(in the rows, 128 means zero)
Known rows, with every step that occurs:
nonov-fopod-detal: [ 98 108  99 102 145 131 112  92 133 147 109 126 129 130 127 131 149 120
 126 136 131 151 111 118 132 115 136 115 150 150  94]
nonov-fopod-nelan: [131  97 167 130 120 131 107 116 124 138  99 118 129 134 133 123 155 141
 123 133 142 156 123 139 119 127 123 116 140 132 115]
zotor-nelan-fopod: [133 136 129 106 116 127 129 134 124 121  99 131 112 130 110 122 103 141
 139 141 137 131 135 130 139 114 132 125 120  81 138]
nonov-nelan-zotor-viki-ruki: [171 161 162 136 106 124 126 160 121  70 124 121 127 131 111 133 130 125
  94 116 119  99 141 154 108 153 103 141 113 124 108]
detal-nelan-zotor: [129 139 143 169 135 130 163 143 130 143 119 126 133 127 150 127 133 128
 127 127 117  82 140 126 132 137 134 129 107 109 218]
nonov-detal-nelan: [113 107  72 143 133 137 146 142 141 136 153 143 135 128 126 133 118 124
 145 128 122 125 125 110 155 125 152 121 134 115 157]
detal-nelan-fopod: [132 115 151 129 127 130 163 138 121 169  99 131 120 129 147 124 117 132
 143 132 127  95 139 124 133 126 154 130 116  98 184]
viki-ruki-lilefif: [125 166 152  66 121 120 109 100 157 132 140 136 120 123 138 127 126 123
 113  98 109 140 117 131 138 114  97 136 115 132 151]
nonov-nelan-fopod: [146 100 180 127 118 119 149 123 119 131  99 125 118 135 126 124 120 131
 135 134 129 114 129 138 126 128 139 118 108  88  98]
fopod-detal-nelan: [109 108  31 140 137 140 118 127 137 164 149 130 135 129 129 129 131 124
 125 130 125 163 122 113 150 118 152 118 135 130 159]
nonov-nelan-ruki: [129 115 158 138 114 126 132 138 121  94 146 113 134 130 132 125 112 131
 122 138 132 127 115 130  98 134 122 130 124 122  92]
zotor-viki: [131 178 108 110 125 130 134 137 112 128 145 148 145 118 116 131 129 122
 116  93 113 135 144 122 137 101 113 127 144 104 129]
nelan-zotor-viki: [139 196 132 134 136 126 151 133 115 108 119 134 138 120 126 132 134 119
 115 103 117  97 153 133 122 121 113 132 125 109 152]
detal-nelan: [121 125 120 143 128 133 136 141 129 158 146 141 140 126 137 126 129 133
 129 119 112 123 134 116 141 116 137 123 128 106 190]
nonov-nelan-detal: [110  96  91 140 130 126 127 122 133 119 145 130 130 132 124 134 107 130
 117 121 132 133 113 131 149 116 144 113 123  85  95]
fopod-nelan-ruki: [130 130 111 139 118 141 111 132 134 107 126  99 137 125 141 118 116 138
 117 145 149 149 120 139  99 128 116 131 131 131 134]
viki-zotor-nonov-fopod: [133 136 252 121 141 110 129 127 124 126 114 152 121 130 117 134 160 132
 138 135 114 102 139 135 133 144  89 132 132 156  94]
detal-nelan-ruki-lilefif: [126 137 151 114 126 129 150 145 133 138 144 116 115 121 162 122 127 126
 130 113 137 136 117 111 107 126 137 149 115 154 178]
nelan-detal: [ 87 137  63 121 144 131 127  99 139 144 137 134 139 124 137 135  96 129
 122 116 124 120 120 124 161 101 139 118 133  87 144]
lilefif-ruki: [ 95 165  74 125 122 135 121  93 155 134 141 129 144 114 113 125 113 130
 112 111  99 136 120 137 115 109  90 124 143 110 153]
nonov-fopod: [109 123 182 107 135 123 135 101 124 147 105 139 134 127 136 129 146 128
 128 124 118 115 125 123 128 115 124 117 141 122 127]
fopod-detal-nelan-zotor: [117 127  60 158 146 137 137 127 141 143 119 117 129 130 137 129 137 120
 127 139 130 121 127 123 138 138 147 126 114 136 187]
zotor-nonov-nelan: [150 111 189 126 117 113 108 137 123 106 175 141 129 128 103 129 136 123
 136 120 126 159 127 125 126 130 116 117 131 112  51]
nonov-detal: [103 139  81 113 138 131 135 107 144 124 146 146 140 124 118 133 112 117
 140 126 118 128 122 120 159 111 129 115 138 104 118]
nelan-nonov-fopod: [119  99 199 132 130 114 136  98 102 136 119 124 130 128 148 126 134 124
 141 126 124 105 121 115  97 131 138 128 138 158  93]
nonov-fopod-detal-nelan: [108  81  86 127 139 136 124 125 128 166 117 126 124 133 137 130 155 128
 132 139 137 148 115 113 133 130 160 122 146 156 131]
nelan-fopod: [121 147 150 104 135 126 154  99 128 155  91 131 125 124 137 124 110 126
 137 131 121  99 136 131 134 110 131 122 119  97 145]
fopod-nelan: [134 127 104 140 118 135 105 114 136 135 132 125 141 129 125 121 133 137
 119 125 131 169 129 143 139 110 115 113 129 100 141]
zotor-viki-ruki: [140 185 112  91 113 132 104 136 125 110 148 144 141 121 110 132 117 126
 103 103 109 122 142 137 133 121  99 137 143 125 127]

Rows:
[149  99 202 113 121 123  94 129 123 123 127 122 120 132 120 124 159 135
 140 133 148 172 125 135 110 133 117 121 149 148  68] -> zotor-nonov-fopod-nelan
[146 162  46 129 125 143 118 159 136 109 127 116 126 129 121 133 130 122
 100 128 131 119 137 135 126 152 133 150 127 164 161] -> fopod-detal-nelan-zotor-viki-ruki
[108 130  71  99 143 133 138  87 138 159  96 121 122 127 124 125 113 118
 135 138 135 137 123 129 143 112 149 119 125 122 116] -> nelan-fopod-detal
[137 150  46 153 139 140 142 158 122 125 126 122 129 127 127 132 142 116
 115 117 135 131 139 123 129 136 148 137 129 144 164] -> fopod-detal-nelan-zotor-viki
[149 204 142 113 123 130 126 135 129  90 119 130 136 122 120 132 121 124
  99 109 112  83 148 146 116 137  93 144 123 130 155] -> nelan-zotor-viki-ruki
[143 106 127 161 113 126 106 112 116 122 149 111 138 130 135 120 124 131
 130 129 136 158 123 134 108 126 131 124 123 135 115] -> fopod-nelan-nonov
[124  99 107 127 134 133 168 138 132 146 105 132 115 132 137 129 106 127
 159 145 136  99 129 120 146 136 168 127 124 111 151] -> nonov-detal-nelan-fopod
[138 124 147 152 136 121 138 166 140 118 159 156 123 132 106 137 134 127
 152 141 118 114 138 123 169 151 119 135 124 143 127] -> viki-zotor-nonov-detal-nelan
[114 113  95 136 133 122 141 100 127 114 157 131 136 125 130 130 103 112
 151 129 123 119 118 116 129 127 144 127 133 139  87] -> nelan-nonov-detal
[131 102 137 166 121 123 144 137 107 149 158 129 136 127 147 125 117 127
 141 123 120 114 130 109 113 131 151 133 123 139 162] -> detal-nelan-nonov
[132  91  97 117 128 128 131 113 130 135 101 115 113 137 118 127 122 121
 130 142 143 150 115 136 133 126 155 116 116 119  66] -> nonov-nelan-fopod-detal
[110 114  45 142 132 140 101 114 143 131 130 114 133 130 131 128 108 136
 117 126 144 160 117 141 154 107 139 115 131  96 138] -> fopod-nelan-detal
[152 119 250 140 123 123 106 149 125  87 102 106 114 134 128 125 151 146
 133 166 150 128 127 151  95 169  89 148 130 193  71] -> viki-zotor-nonov-fopod-nelan-ruki
[133 168 198 127 139 112 125 131 134 125 145 155 134 124 106 133 136 130
 135 126 103 113 146 134 152 131  82 130 121 126 122] -> viki-zotor-nonov
[138 150 164 131 121 121 135 147 126 112  80 144 110 135 108 126 113 150
 134 152 121 101 145 149 156 132 102 133  99  93 156] -> viki-zotor-nelan-fopod
[118  86  51 154 131 131 124 124 118 154 163 116 131 129 139 127 120 119
 137 133 133 149 117 107 119 133 166 131 130 167 126] -> fopod-detal-nelan-nonov
[154 211 166  82 124 122 128 127 138  98 122 127 113 121 136 130 137 117
 100  88 115 111 138 143 117 128  97 153 108 144 159] -> nelan-zotor-viki-ruki-lilefif
[126  81 131 116 138 127 107 138 127 152 143 129 114 130 120 132 157 122
 146 140 146 166 118 105 122 141 152 127 155 177  82] -> zotor-nonov-fopod-detal-nelan
[103 115  39 135 135 145 127 141 136 140 144 105 132 126 144 125 115 125
 126 151 143 144 112 109 116 135 152 136 137 163 151] -> fopod-detal-nelan-ruki
[118 148  99 121 114 135 110 150 128  82 144 119 129 124 120 122  98 141
 125 146 137 141 122 121 110 123 112 136 133 116 133] -> zotor-nelan-ruki
[127  96 124 126 129 117 107 136 130 103 170 128 122 129 108 136 110 125
 131 117 140 151 116 125 144 124 139 119 132 106  44] -> zotor-nonov-nelan-detal
[156 112 239 139 126 118  98 144 127 115 106 133 117 136 115 128 168 142
 133 148 136 143 136 151 128 152  92 130 130 161  85] -> viki-zotor-nonov-fopod-nelan
[129  71 193 157 122 119 151 134  96 151 125 122 125 133 158 125 141 130
 147 129 130 102 122 108  96 143 159 136 134 171 131] -> detal-nelan-nonov-fopod
[162 140 178 141 124 132 129 142 106 101  82 109 122 132 131 127 168 133
 112 122 149 128 143 152  95 139 121 133 133 143 117] -> nonov-fopod-nelan-zotor-viki
